Known rows, with every step that occurs
C P L G K F: 29.3 3.0 -14.7 3.3 -2.1 -12.8 6.1 32.0 0.8 10.9 -14.6 -22.1 -7.2 19.3
 13.2 39.8 31.8 11.1 49.4 12.1
G K P: 23.2 -0.3 -25.6 0.3 -6.9 -18.3 9.9 26.0 -23.8 0.7 -8.3 -21.7 -1.0 8.7
 3.2 20.7 1.6 4.1 9.8 8.0
C P K F L G: 20.8 -4.5 3.7 7.9 -4.2 -0.6 3.8 33.5 24.3 15.5 -17.1 -8.0 -5.1 13.4 18.3
 34.1 36.1 7.5 40.0 3.0
L G K P C: 30.9 2.9 -19.5 2.8 1.4 -10.2 13.6 42.2 -24.5 -6.9 -17.7 -30.9 -6.4 3.8
 3.3 25.5 22.3 3.5 -8.8 -9.6
L P: 29.7 -3.3 -17.7 17.2 -2.4 -27.7 4.5 5.9 -13.2 5.1 -20.4 -12.1 4.6 10.7
 -2.9 12.2 0.3 2.5 20.8 3.8
J F L G: 23.6 4.9 -5.5 23.0 -10.5 -0.2 17.2 2.6 -1.6 9.7 -19.3 -1.6 0.1 8.0 32.9
 -4.3 57.1 -4.9 23.5 -12.0
L G: 25.4 0.2 -11.2 14.3 -1.7 -5.3 16.2 11.6 8.6 2.4 -24.1 -8.8 -9.7 18.7
 11.1 9.4 22.7 1.5 12.2 -14.4
P L G K F J: 24.1 -18.4 -7.0 24.6 -9.2 2.6 24.7 34.6 -12.0 7.7 -24.7 -22.2 -8.5 17.2
 35.0 21.9 40.2 6.2 28.7 -5.8
P L G: 30.4 -14.3 -9.1 22.7 -2.8 -8.6 15.5 7.9 4.2 0.4 -25.8 -8.4 -9.6 28.5
 27.8 12.6 29.8 6.6 35.2 -11.1
G L P K F: 22.9 -26.0 -12.8 0.0 -12.2 -20.3 6.0 35.9 -13.5 3.6 -19.4 -12.6 -0.7
 24.2 -5.8 16.3 11.7 5.2 44.8 17.0
U J F K P L: 32.7 -13.7 -11.5 6.9 -23.1 -18.9 20.8 39.7 -25.9 23.5 -4.8 -5.6 -0.7
 13.0 37.1 -7.2 26.1 24.5 42.5 26.1
K F J: 29.0 -14.0 -11.5 15.5 -17.7 6.7 21.2 29.7 -12.5 21.0 -10.5 5.1 -11.1 8.5
 12.5 12.9 11.7 5.7 12.2 -16.9
G L P: 29.4 -15.9 -16.6 14.8 -8.0 -28.3 6.6 14.1 -24.4 -0.9 -17.2 -15.6 0.7
 18.4 1.7 14.4 11.0 -0.4 40.1 1.4
G L P K F J: 21.1 -40.0 -3.2 15.5 -14.7 -12.1 15.8 49.3 -22.1 8.9 -21.3 -17.8 -3.5
 17.0 16.8 19.4 18.2 4.5 37.3 5.4
J F L: 26.5 -1.8 -8.7 17.6 -15.3 -5.8 15.0 0.6 -9.2 14.3 -4.6 7.6 4.7 4.4 25.6
 1.8 31.5 -5.0 26.4 -5.3
U J: 28.9 -8.1 -3.7 8.6 -12.7 -9.2 19.8 26.3 -2.0 6.4 -4.4 -13.1 3.7 7.6 0.6
 10.8 -18.1 8.8 11.6 -0.1
C P: 32.5 0.2 -12.6 1.5 -1.5 -18.2 5.1 19.6 1.4 14.7 -3.7 -5.3 -4.0 10.9 4.7
 35.9 -3.3 5.4 28.7 -2.5
G L P C: 39.7 -21.4 -13.3 13.2 -4.8 -23.5 7.7 30.0 -35.6 -2.4 -14.9 -15.5 1.2
 10.6 -6.3 25.0 4.6 -1.5 27.0 -12.0
U J F: 29.7 0.1 -5.9 2.7 -16.6 -7.0 24.4 24.2 -14.9 11.6 -2.3 -5.9 5.8 2.5 9.8
 -4.3 2.1 7.7 12.5 6.8
F J: 26.4 -21.7 -5.5 23.2 -9.3 -2.0 23.3 21.4 -11.4 11.9 -12.2 -5.8 -5.7 9.8
 24.7 17.8 4.1 -0.2 9.2 -20.5
P L G K: 24.5 -12.6 -9.6 17.4 2.0 -12.3 17.6 12.9 -1.5 -6.0 -24.0 -28.7 -1.1 25.8
 23.3 26.7 27.0 1.3 31.7 1.7
C P K F L: 23.6 -12.6 1.0 2.7 -9.4 -7.9 1.0 34.0 16.7 19.3 -3.0 -0.4 0.7 10.2 12.8
 41.2 10.7 6.5 42.2 9.0
C P K: 24.5 -21.3 -1.4 -7.1 3.7 -17.7 7.1 30.0 13.0 10.0 -6.4 -12.4 -1.1 18.0
 11.2 44.8 -9.4 4.3 31.0 13.0

Rows
21.3 -34.9 -5.8 6.7 -3.5 -29.1 8.7 27.5 -11.5 -4.3 -22.8 -23.5 4.6 25.2
 9.2 24.2 4.7 0.2 41.9 14.4 => G L P K
28.2 -6.0 -20.0 12.4 -12.4 -12.8 17.9 26.8 -17.7 19.0 -24.3 -1.9 -13.6
 25.9 46.1 -8.3 65.9 16.8 43.0 12.3 => J F K P L G
19.4 -3.5 -8.5 17.4 -7.9 6.3 26.0 37.7 -11.4 9.0 -20.9 -23.0 -9.6 7.8
 15.7 17.6 34.1 1.3 5.5 -10.1 => L G K F J
27.4 -15.1 -24.0 7.0 -8.3 -22.6 8.4 22.4 -24.2 -0.9 -9.1 -22.1 -0.8 18.3
 18.6 24.1 6.5 9.5 29.5 11.4 => G K P L
34.3 -7.2 -7.5 17.1 1.7 -15.1 6.1 17.3 8.7 9.1 -19.7 -12.1 -9.6 24.0
 30.5 34.1 24.9 10.3 49.0 -4.9 => C P L G
28.2 -3.9 -8.7 10.2 6.1 -20.9 9.0 21.7 1.6 2.4 -16.5 -32.5 -2.2 21.6
 25.9 46.3 24.4 4.8 45.4 9.1 => C P L G K
20.8 1.1 -13.5 11.3 -13.5 -4.4 10.3 17.1 -4.4 9.6 -1.9 -10.0 5.4 5.4
 -1.3 25.8 17.8 -1.8 23.4 3.5 => G K F L
32.4 1.8 -13.1 18.8 -6.5 -17.5 1.3 30.0 -25.5 5.0 -10.5 -20.7 14.7 -6.8
 -11.3 35.4 16.3 -1.8 16.1 -0.1 => G K F L P C
22.8 -11.7 -12.3 2.6 -5.7 -19.3 4.4 28.7 -1.4 8.4 -21.7 -9.3 2.9 17.7
 -9.0 14.7 2.5 7.8 25.1 17.6 => L P K F
27.6 -6.0 -3.0 4.2 -16.1 -13.4 29.1 34.5 -9.7 23.6 -5.0 -5.1 4.9 6.2
 16.7 -1.8 15.7 9.8 24.2 20.9 => U J F K
28.4 3.3 -15.2 26.5 -14.4 -16.5 -2.2 7.8 -8.4 15.7 -16.1 -0.5 5.9 3.3
 -3.7 9.4 23.2 4.7 33.1 -3.6 => K F L P
36.4 -11.1 -18.6 3.3 -6.4 -14.9 12.3 45.3 -21.2 15.2 -7.4 -3.3 -10.3 9.8
 6.0 22.9 13.0 10.9 9.6 -3.1 => F K P C
27.6 0.9 -10.4 20.2 -3.1 -7.2 9.2 33.1 -17.5 -4.9 -14.9 -30.2 0.7 -2.9
 18.9 27.1 37.8 -0.6 0.7 -17.2 => F L G K P C
32.7 -15.9 -23.5 13.4 -12.9 -18.1 6.1 17.7 -17.4 4.8 -11.7 -0.9 -8.9
 21.2 22.8 12.0 8.0 13.9 34.4 -2.8 => K P L
30.5 -9.1 -19.4 18.3 -8.4 -11.8 8.4 18.2 -7.6 2.1 -26.0 -8.4 -14.5 24.3
 30.6 4.3 33.1 15.6 31.5 -8.5 => K P L G
24.9 -24.3 1.9 1.6 -7.8 -1.3 14.2 52.7 1.0 23.6 -7.3 -7.6 -8.3 10.5 21.9
 39.1 3.6 8.5 27.6 2.7 => C P K F J
39.2 -7.5 -13.1 15.7 1.2 -23.0 5.5 21.1 -22.9 1.7 -16.1 -11.9 5.4 2.4
 -5.5 23.6 -5.5 1.6 6.5 -12.3 => L P C
17.1 7.5 -6.8 18.4 -5.8 -5.7 19.4 7.3 -8.1 2.0 -17.4 -20.7 7.6 4.6 29.6
 7.0 55.4 -9.7 20.0 2.5 => J F L G K
18.0 -15.7 -1.0 19.8 -6.6 -22.1 7.7 8.3 -11.5 7.9 -19.1 -12.1 17.3 6.3
 29.2 6.7 28.8 -3.1 32.6 16.5 => J F L P K
38.3 -7.5 -20.9 1.7 -8.9 -10.5 8.8 35.7 -25.6 4.0 -6.7 -1.6 -8.2 3.2
 -0.6 17.9 -2.0 8.3 -2.2 -19.0 => K P C
27.6 1.3 -24.8 -2.1 -16.0 -16.6 16.7 29.5 -26.5 23.6 -9.6 4.9 -8.1 11.7
 18.6 -4.4 35.1 11.3 24.4 16.3 => J F K P
